Each row comes from the steps of one walk. Every step used is in the known rows, and no mark comes twice. Write the walk behind each row, first mark first.
Known rows
m x l: [ 12  29 -21 -18 -15  46  -2 -10 -19 -20  10  49  29  17  -5  16  45  -9
  11   0 -11  16  -8  27  39 -28  -9  15 -35 -21  -7   9   2 -20  26 -36]
m h: [ 28  12 -14  16 -15  10 -28 -14  -3 -16  -2  10  11   9  -8   1  35 -31
 -13  -5   5  -9 -18  17  38 -23 -24  14 -25 -35 -33  -3  -2 -19  27 -32]
e l r: [ 13  36 -11  10 -38  23   6 -38 -16   5  -2  28  29  34  33   5  25 -16
  -6 -20 -12 -17  -2   5  33 -12   3  15 -18 -15  -3  22   6   5  14 -33]
n m x l: [ 19  16 -33  -8  -4  61  10   6 -27 -35   4  39  13  16 -18  13  63 -18
  16 -18  -5  12  -1  50  58 -25 -15  13 -33 -24  -3   7   2  -8  29 -19]
e l r a n: [ 13  48  12  -5 -27  22   9 -31   2  26   6  38  31  40  54  -8  18 -27
   7 -56 -19  -9 -23  11  29 -32 -25  29 -35 -20 -13  35  24   7   2 -10]
h m r: [  0  33 -14  29 -23  54  24 -18  22   9 -12  17  11  14   5  -6  20  -6
  10  -6  -2 -16   3  -9  52 -11  -8  23   2   3  -3   1 -15   1  24 -23]
m n a e l: [ 19  22 -20 -22 -19  40  12  -2   1  22 -11  48  15  15   9  -7  18 -13
  -3 -37  37  -9  -1  -2  14 -11 -19  19 -22  24 -14  40 -12 -36   0 -62]
r a e l: [ 30   7   7 -15 -25  38  10  -4  -7  -3   0  23  15  32  32  -5  17   6
   2 -37  19  15 -15  15  38 -12 -36  22 -30   8 -29  17  10 -33  19 -63]
n m e l r: [ 18  25 -34   1 -25  51   3 -20 -34  12 -13  41   0  45   8   9  43  -9
  10 -45  -8 -23  13   8  55 -15   9   1  -1 -12  12  15   5   2  32 -24]
r a x l n: [ 46  18  -1 -24 -17  47   9  25  -1 -20  -5  70  38  41  37  -5  17 -16
  11 -41  -4  14  -5  -3  38 -23 -32  36 -30  12 -30  -7   1 -28   6 -47]
n m r a x l: [ 47   8 -15  10   4  84  41  15  13 -44  12  41  27  39  23  -2  44   2
  20 -44   0  14  -9  19  63  -1 -31  38 -33  15 -12   1  11 -16  -1 -34]
a n m r: [ -1  30 -12  26   3  43  16 -20  16   6  -9  17  10  25  18   0  37 -18
   3 -47  -6  -9 -18  19  46 -29 -31  27  -6  -9  17  18  -6  -2  -1  -5]
a h m: [ 16  28  -9  46 -18  55   5 -13  -6   0 -23   1 -17 -11 -10 -26  41  -5
  12 -15 -13 -12   2   0  45 -14   8  15 -20 -18 -27 -22 -16   6  23 -31]
h m n a: [  6  31 -29   1 -12  50  17  16  22  33 -28  40  -6   0 -17 -29  16 -38
  26 -24  27 -27  13   3  39 -17 -11  34  -7   2 -14  13 -27   0  14 -26]
n a h m: [ 24  27 -20  27 -15  55  11  14  -3   5 -19   2 -23  -9 -13 -24  41 -20
  25 -19   7 -22  12   4  40 -19  20  14  -9  -7 -26 -17 -24  14  21 -24]
e l: [ 27  27  -8  -2 -30  26  17 -22 -13   2  -8   9  19  27  11 -13  36  -8
 -19 -31   3   1 -10  21  26  -8  -7  15 -31  -9 -17   9  -5  -3   6 -54]
x l e: [ 23  14 -13 -19 -11  28  20 -16 -12 -11  11  40  25  27  20  11  24 -17
  10 -11 -14  15   6  15  20 -25 -13  27 -24  -4 -16  15   9 -26  13 -52]
h m e: [  6  25 -23   5 -17  58  -4   3 -10  28 -30  37 -15  19 -19 -12  17   1
  21  -7   1 -13   5  -9  64 -19   1   4  10 -14  -8  -9 -15 -15  45 -35]
x l r m n: [ 30  34  -6  13 -10  39  -4 -21  23  -1  12  89  19  18  17  -1   1 -35
  16 -16 -16 -13 -26   6  31 -30 -36  48 -22 -27  25  34  25  -2  10 -35]
a n m x l: [  8  38 -21 -12   3  58   6   0 -22 -12  -5  50  19  11  -6   6  59 -22
  15 -37 -13  19 -17  46  54 -43 -23  14 -44 -32  -2  27  13  -3  10   2]
l e: [ 10   2  -5  -4  -9  17   8 -16  -8  -4   0  17  12  30  17  11  11 -19
  15  -8  -7  -2  11  13  10 -30 -17  15  -8  -3 -10  -4 -19 -29  19 -48]
r a: [ 22   2  -3   0  -6  26   4   0  11  -6   3  13   0  28  17  -7  14 -15
  14 -30   9  -3 -10  28  41 -22 -35  34 -17 -12 -17  -8  -4 -19  23 -45]
r m n a x l: [ 64  23  -8 -14   5  60  14  30  19 -19   1  82  20  21   2 -22   9 -16
  18 -23  18   7 -24   8  26 -25 -30  34 -37   2   1  18   2 -24 -13 -53]
e l r m: [ 41  28   8  12 -33  28   5 -25  -6  -8   3  39  22  37  31  -3   9 -21
   2 -18 -13 -11 -24  16  27 -30 -16  22 -25 -25  14  22  17  14  21 -33]
r a x m e: [ 31  -1  10   3   0  69  -2  17 -18 -17 -26  47  -6  52   7 -27  11   5
  17 -14  -5  24  -9   0  70  -7 -27   6 -14   0 -28 -24  -2 -20  36 -53]
h m n a x l: [ 35  44 -28  -9 -13  80  25  30  13   9 -25  73  23   1 -11 -33  27 -19
  27 -19  16   0   4 -12  50  -4  -5  26 -30   9 -30  18 -10 -13  -8 -32]
n a e: [ 16   2 -24  -6 -10  29 -14  20  -6   5 -14  26   4  16  10   9   6  -6
  23  -9  35  -3  -4   3  46 -30 -13   3  11   4  -3  15 -15 -47  26 -47]
x m r: [  6  22   1  32 -13  45  22 -29   8 -15 -11  14   8  31  13 -12  17 -18
 -13  -7 -13   8 -11   5  55   0 -20  34  -2   1  -1   2  -3  12  28 -37]
a n m e: [  3  21 -23   2   7  45 -12   0 -15  27 -26  37 -16  29  -8  -5  31  -9
  13 -51   3  -7 -12  17  59 -39 -21   5  -1 -25  11  10  -5 -18  19 -14]
e l r a: [ 22  27  -1  -1 -33  25  12 -25  -2   2  12  29  23  40  45   1  20 -23
   7 -38  -9 -14  -4  15  33 -15 -13  32 -25 -12 -15  17  16   3  19 -34]

Which walk is each row?
[  7  22 -13  17   2  34   3  -4  -4   9 -22  14   0  13   2 -16  34 -27
   8 -47   1  -2 -19  35  54 -32 -31  20 -19 -31   3  12  -4   1   3  -4]	a n m
[ 39  24  -2 -14  -5  51  -1   4  -7 -32  16  59  17  23  -5   9  29 -16
  13   6 -12  21 -30  39  34 -44 -29  20 -43 -29   9   8  14 -13  33 -37]	r m x l
[ 19  31 -15 -33 -32  28   1 -13 -28  28 -19  54  13  45  17   2  27 -11
 -17 -49   0 -14  11 -17  19 -26   1  10  -2  17  -4   1 -16 -17  22 -52]	m e l n
[ 23  32  -1  -7 -24  51  11 -21 -36   6 -27  33  -6  39  -6 -28  31  -6
 -20 -25  -9  16  -9  10  53   1  -1   8 -17  -4 -21   4   4  13  33 -58]	x m e l
[ 46  16  -3   0 -20  34 -16  33 -14 -30 -37  49  22  28   2 -19  23 -61
  -6 -13   7   0   1 -10  47 -21 -21   9 -17  -2 -54 -14 -14   2  29 -17]	l n a x m h
[  4  29 -13 -28   6  55  23  -6 -28 -16   6  56  25  24   6  20  53 -30
  24 -30 -28  23   3  43  27 -53 -25  14 -43 -16  -8  25   8 -15  11   0]	a n m x l e
[ 28  11   5 -30 -36  29   5   4  -9   6 -10  46  23  38  47  -1   6 -16
  -2 -56  15   2   0  -3  26 -27 -39  28 -20  28 -29  12  -1 -31  23 -55]	r a e l n
[ 25  21  -5   5 -15  58  23  16   4 -17 -32  49  28  50  33 -10   9 -32
   2 -17   0  -1  12 -29  41 -15  -8  22  10  38  -8  -7 -25   0  15 -26]	l n a x m r
[ 19   7   3  35  -3  45  14 -28  19 -19  24   1  -9  22  30   4  36   0
   3 -34 -11 -14  -5   2  16 -18 -15  40 -18  13  -7 -21  -8 -15  10 -48]	m r a h
[ 14   3 -35   6   2  49  -6   6 -21   2 -20  24 -22  30 -17   4  35  -6
  15 -34  11 -10   5  20  63 -23  -8   5   8 -13   9  -9 -16 -19  35 -36]	n m e
[ 23  26  -6 -12 -19  54  19  -2  -7  11 -27  51   8  14   8 -35  16 -31
  -7 -35  24  10  -8   4  40  -2 -25  25 -24  20 -26  39  -1  -6  14 -57]	x m n a e l
[ 29   2   6  25  -2  35  -4 -10   4 -17   9  -1 -18  14  18 -13  34  -6
  10 -36  -6  -6 -10  19  27 -22 -16  33 -28 -13 -24 -25  -6 -12  16 -52]	r a h
[ 46  31   3  14  -9  56  -4  -9  14 -18   1 100  34  31  25  -7   0 -16
  21  -7 -18  -2 -25 -13  35 -21 -36  31 -34 -15  17  22  18 -20  -4 -41]	a x l r m n
[ 35  13  -5 -14 -12  47  17  -3 -19 -26  -1  49  43  40  26   8  22   4
  14  -3 -17  30   3  -3  25 -15 -13   9 -33   4 -23   2  -1 -42  -2 -54]	a x l e
[ 22  32  -7 -17 -40  16  12 -13 -15  10 -19  31  28  32  27  -9  29 -27
 -25 -48  -1 -10   4   5  13 -23  -9  24 -17  10 -18   4 -13  -2   9 -45]	e l n
[ 23  18  -4  -5 -31  34   0 -16 -19   0 -16  23  22  24  20  -1  21   8
 -10 -20  14  13 -15   3  36  -9 -15   3 -23   2 -17  20  -2 -35  15 -62]	a e l
[ 39  31 -16 -10 -30  27  16  -4 -21   3 -11  19   0  19  23 -13  50 -34
 -19 -60   3 -20  16  -5  -4 -29  21  22 -21  20 -22  -7 -20   9   4 -46]	e l n a h
[  0  19 -15   1   5  44 -15  -1  -4  27  -4  56 -12  45  25   7  19 -21
  41 -58 -14 -23  -7  13  64 -47 -28  18   2 -24  15  17  14 -10  27   6]	l r a n m e
[ 14  10  13  24  -6  50  30 -13  21 -20   4  18   2  37  24 -18  11 -24
   0 -22 -12   8 -12  18  54  -6 -36  49 -12   7 -15  -3   6  12  31 -39]	x m r a
[ 11  15  -6   5  -8  44 -10 -11 -23   1 -29  36 -19  32 -13 -19  15  -8
   0  -8  -8   9  -8   7  66 -11 -11   9   4 -16  -8  -8  -4  -2  45 -49]	x m e
[ 22  14   3  -3 -24  52  24 -22  11  -2  17  26  25  41  46  10  18   9
  -5 -38  12   7 -13  -4  33  -6 -34  29 -25  32 -13  24   9 -38  15 -62]	m r a e l
[ 32  31 -23 -25 -23  40   3  -2 -35  20 -12  40 -12  30  15  -2  51 -18
 -11 -63   5 -23  21 -20   0 -35  31   6  -3  28 -12  -9 -21  -6  18 -53]	m e l n a h
[ 31  30 -21 -35 -35  18  24   8 -12  18 -17  34  21  33  24  -8  28 -44
 -14 -50  22 -17  13   5   9 -31   3  25  -9  18 -16  12 -20   5   9 -39]	e l n a
[ 12  20 -14   4  -2  37  14   4  12   8 -23  42 -10  12 -11 -37  11 -49
   5 -26  14  -8  -1  16  41  -8 -24  38  -8   0 -14  16 -15  11  17 -41]	x m n a
[  4  47 -21   0 -44  60   6 -24 -24  38 -25  51   7  34   9  -2  29  -6
  17 -18 -17 -22  13 -22  55 -11  21  -4  -2 -11  -7  17   4  10  40 -22]	h m e l r
[ 36  18  11  12 -32  36 -11 -19 -10  -5  -4  50  22  33  41   9  -5  -5
  11  -9  -6   1 -25  -2  37 -30 -27   6 -18 -12  14  31  22 -17  31 -43]	a e l r m
[ 13   8  -3  12  -7  36  18 -15  29  -8  20  15   9  38  31   8  15  -9
   8 -28   2  -9  -9  12  32 -19 -33  43  -8   9   0  -2  -4 -21  19 -41]	m r a
[ 18  20   2  27  -9  26 -12 -23  24   8   1  66   6  24  19  -2 -12 -35
  20 -11 -11 -32 -16   2  22 -38 -41  38  -8 -23  31  17   2  -8  21 -31]	l r m n
[ -1  32 -15  17 -16  49  14  -9  19  29 -29  40  -1  -3 -15 -30  16 -22
  13 -19   8 -20   5   0  42  -9 -25  33 -17  -9 -17   4 -23  -7  16 -30]	h m n
[ 22  25 -16  22   0  19 -23  -4  -3  -6 -13  16   2   4 -10  -9  49 -48
  -5 -43   1  -8 -28  39  51 -35 -40  14 -34 -49 -28  14   7  -2  12   4]	a n m h
[ 19  27   4  -8 -29  54  10 -23 -22   8  -6  50  -2  55  29 -14  17 -20
   9 -35 -22   1  -4   6  59  -8  -9  20 -13  -7 -17  14  27  22  47 -39]	x m e l r a
[ 46  26   1 -31 -26  34  -1  -1 -20  17 -15  66   2  50  15  -8  11 -16
 -14 -46   0  -8 -10  -4  14 -44 -18  16 -11   9  13  -1  -5 -11  32 -55]	r m e l n
[ 54   8   2  19  -9  12 -30  -3   9 -27   3  24  -1  14 -11  -3  18 -36
  -6   0   4  -4 -40  28  34 -38 -45  21 -34 -42 -18  -7   9 -12  32 -34]	r m h
[ 16  16 -26 -19 -19  11   0  19   3  12 -19  37   9  28  17   0  11 -44
  11 -34  22 -25  15   2  22 -43  -7  26  16  11  -1  -2 -27 -14  21 -30]	l n a
[  8  17 -29  -5  -2  25   5   4  18  18  -8  39   1  12  -5 -13  14 -34
  11 -28  27 -26   2  11  15 -24 -16  35  -8   4   2  15 -25 -21   2 -45]	m n a
[  3  28   8   9  -1  32  14 -24  34  14  15  28  16  35  42   0  12 -14
   7 -45  -6  -6 -27   7  28 -36 -43  45 -18  -1   2  17   4 -18   0 -17]	m r a n
